Known rows, with every way that one mark hangs from another:
lobi[pena]: [ 34.0  18.0  11.7 -20.3 -17.2  50.8 -14.1  -2.8  49.4  23.4  18.5  12.1
 -18.2  -7.5  -8.7   5.4  33.0  19.9  -7.6]
vezur[nizeli[lobi zivil] peba vidaf]: [-21.5  -5.6 -10.6 -14.2   7.2 -35.0  -0.9  -4.1 -21.8 -16.5 -25.1  13.1
  13.5  31.9   7.1   4.2  -1.3  -9.6  -1.8]
nizeli[lobi[vezur[peba vidaf]] zivil[seditok]]: [-23.5  18.8   2.2  16.7  -1.6 -15.2  11.2  11.3 -11.1 -10.5  -0.8   6.4
  -3.2   8.8   0.6  -6.8 -10.9   0.1  -0.4]
lobi[vezur[nizeli[zivil[seditok]] peba]]: [-29.5 -19.5 -12.9  -3.4   4.9  -1.1 -16.5  -2.7 -14.9 -26.6  20.8   3.0
 -28.1  19.1  10.6 -24.7 -20.2  -5.6   1.3]
peba[vezur[nizeli[lobi[pena] zivil[seditok]] vidaf]]: [-33.4  -2.8 -22.6  24.7  17.6   3.3  16.3   0.3  -0.6  -5.8 -17.6  -6.6
  23.2   3.0 -16.4  18.9   1.7   0.3   0.4]
lobi[vezur[peba]]: [ 25.7  18.1  15.5 -26.7 -18.4  16.4 -21.2  -6.1  14.5   5.3  29.1   8.1
 -19.0   0.4  -6.1 -10.7  15.5  10.2  -8.6]
vezur[nizeli[lobi[pena] zivil[seditok]] peba vidaf]: [-34.7 -11.4 -26.2  17.7  16.0 -15.3  26.7   9.7 -17.7 -28.9 -16.1   2.6
  -1.6  25.1  18.1  13.1  -4.7  -5.9  -2.0]
seditok[zivil]: [ 15.7   7.5  -4.6 -13.1 -17.3  22.2 -26.9 -26.0  36.9  34.4  -1.4  20.4
 -35.8  -5.8  -7.3 -12.7   9.6  16.3  10.6]
vezur[nizeli peba vidaf]: [ 12.1 -11.1 -13.0 -19.4  -7.3 -24.2  11.5  -9.6 -30.1 -14.5   4.5   8.0
  -1.0  31.6  18.4  20.9  10.9 -15.5  -2.5]
nizeli[lobi[pena] vezur[peba vidaf] zivil[seditok]]: [-59.7  10.4 -11.4  36.1  -9.7 -14.1  18.3  17.0  -2.6  -4.9  -3.3   8.5
   4.0   4.1   0.0  23.8  -2.4  -9.5  -5.9]
lobi[pena vezur[nizeli[zivil[seditok]] peba vidaf]]: [-33.8  -2.1 -33.2  17.7   6.0   3.6  11.0  11.6 -30.6 -29.7  17.0 -15.0
 -23.5  26.4   5.0  16.7 -10.2   1.0 -11.2]
seditok[zivil[nizeli[lobi vezur[vidaf]]]]: [  3.3  -6.0   5.1   8.6   2.8 -20.6  -3.8  -2.1  -7.5  26.6 -28.1 -13.9
  16.0 -26.1  -8.2  -4.1 -17.1  -1.9  11.9]
zivil[nizeli[lobi] seditok]: [ 38.0 -21.7  33.9  -1.6  14.4   8.7   6.9   8.9  24.5   1.5  -6.6   5.7
   7.3 -28.7  27.0 -41.6 -11.4  -6.0  19.4]
peba[vezur[vidaf]]: [ 15.5  26.0   7.4   0.8 -20.5   2.8   0.3 -15.1  11.2  25.1   7.9   7.9
  17.9  -0.4 -20.8  30.1  21.0  -0.8  -5.7]
seditok[zivil[nizeli]]: [ 27.6 -11.7   7.5  -7.4  -1.0  12.9 -27.0 -17.8  21.5  20.0  -8.6   2.4
 -22.2 -18.0  10.2 -26.1 -14.5   9.5  13.3]
peba[vezur[nizeli]]: [ 13.4 -13.2   2.7 -25.7  -1.2  13.0 -20.7 -22.6  12.6  11.8   9.4   5.8
  12.4  -2.6 -17.7   0.3  17.4  -3.8   1.2]
zivil[nizeli[lobi vezur[vidaf]] seditok]: [  5.9 -20.0  23.5  20.3   4.5 -19.4  23.5  19.1 -12.2   3.5  -7.8 -12.8
  27.9 -28.3  12.2  -8.1 -19.4 -22.6  14.2]

Rows:
[ 27.7  -6.5  20.1  12.3  13.5 -21.3  30.6  18.8 -27.7 -21.8   1.3 -18.4
  13.8 -15.6  23.1 -15.4 -19.7  -7.8   6.3]
zivil[nizeli[lobi[vezur[peba vidaf]]] seditok]
[ 17.6  -1.7   1.3 -17.1  10.2 -11.3   8.0 -13.3  -7.6  11.6 -17.3  -6.1
  41.3  -0.9 -23.2  13.6  18.4  -3.3   2.9]
peba[vezur[nizeli[lobi] vidaf]]
[ 18.4   6.5  -7.6  -9.0  14.9  12.1  13.3  -4.3   3.9   9.9 -13.3 -14.3
  36.7  -4.8 -27.0  28.5  30.4   7.4  -7.3]
peba[vezur[nizeli[lobi[pena]] vidaf]]
[-24.5 -28.6  -9.3  -4.0   2.8   9.7 -17.6  -6.9  10.7  -6.7   5.2  16.7
 -23.2  16.4  12.8 -25.3 -14.0 -10.1  11.9]
vezur[nizeli[zivil[seditok]]]
[-12.4  -1.2 -10.3  21.3   5.7 -21.6  12.1   3.5 -14.7   3.7 -22.8 -15.9
   9.2 -20.0   0.6  17.5 -12.2  -0.4  -3.6]
seditok[zivil[nizeli[lobi[pena] vezur[peba vidaf]]]]
[-22.3  28.1  -8.6  24.3   1.5   6.6  17.9  19.6  -0.2 -11.6   2.8  -3.8
  -8.6   4.7  -3.7   9.8   0.4  13.6  -8.8]
nizeli[lobi[pena vezur[peba vidaf]] zivil[seditok]]
[-12.0   1.6  15.5   2.2  -2.2  14.0 -11.9   0.0  40.0  13.1  -9.1  27.0
  -9.2  -4.4   3.5 -31.7  -1.1   4.7  14.5]
nizeli[lobi zivil[seditok]]
[ -5.1   8.6  -9.5 -17.7  -3.0   8.3 -24.2  -1.9 -16.2   5.0   5.7 -13.0
  -7.3  23.2 -20.5   0.1  -2.3   8.3  -5.5]
lobi[vezur[nizeli[zivil] vidaf]]
[ 18.2   7.9 -20.7 -17.5   2.4  12.6   8.8   5.5 -25.8 -15.3  20.8 -23.8
  -9.4  18.5  -6.5  25.7  18.5   8.8 -17.7]
lobi[pena vezur[nizeli peba vidaf]]
[-62.7  -9.0  -0.6  20.2 -24.9 -13.0 -17.4  -2.5   6.5  -4.9  17.7  28.3
 -19.3   7.3   9.2  -5.6 -16.4 -22.2   1.7]
nizeli[vezur[peba] zivil[seditok]]
[ -1.4  -8.4  12.5   5.9 -15.6 -35.5   4.7   5.8 -28.0  -6.0   8.7  -4.9
  15.9  -2.0  16.5  17.7 -14.8 -26.7  -7.1]
zivil[nizeli[vezur[peba vidaf]]]
[ 35.2  -3.5   5.7  -6.5  16.2  30.1 -11.9  -5.2  37.0  20.1 -23.7  -4.6
  -8.3 -33.6  -0.8 -23.6   0.1  26.0   8.3]
seditok[zivil[nizeli[lobi[pena]]]]
[ 40.7   7.6  26.1 -10.8   7.8 -18.4   8.8  11.7 -20.8 -10.5  -3.4 -18.4
  23.1 -12.8   7.4 -10.3  -7.0   2.0  -6.0]
zivil[nizeli[lobi[vezur[peba vidaf]]]]
[ 26.7  26.4   7.8 -18.4 -14.2  41.6 -14.1   3.2  23.9   4.7  33.0  -2.6
 -23.8  -6.2 -10.8   3.4  24.6  23.6 -18.1]
lobi[pena vezur[peba]]
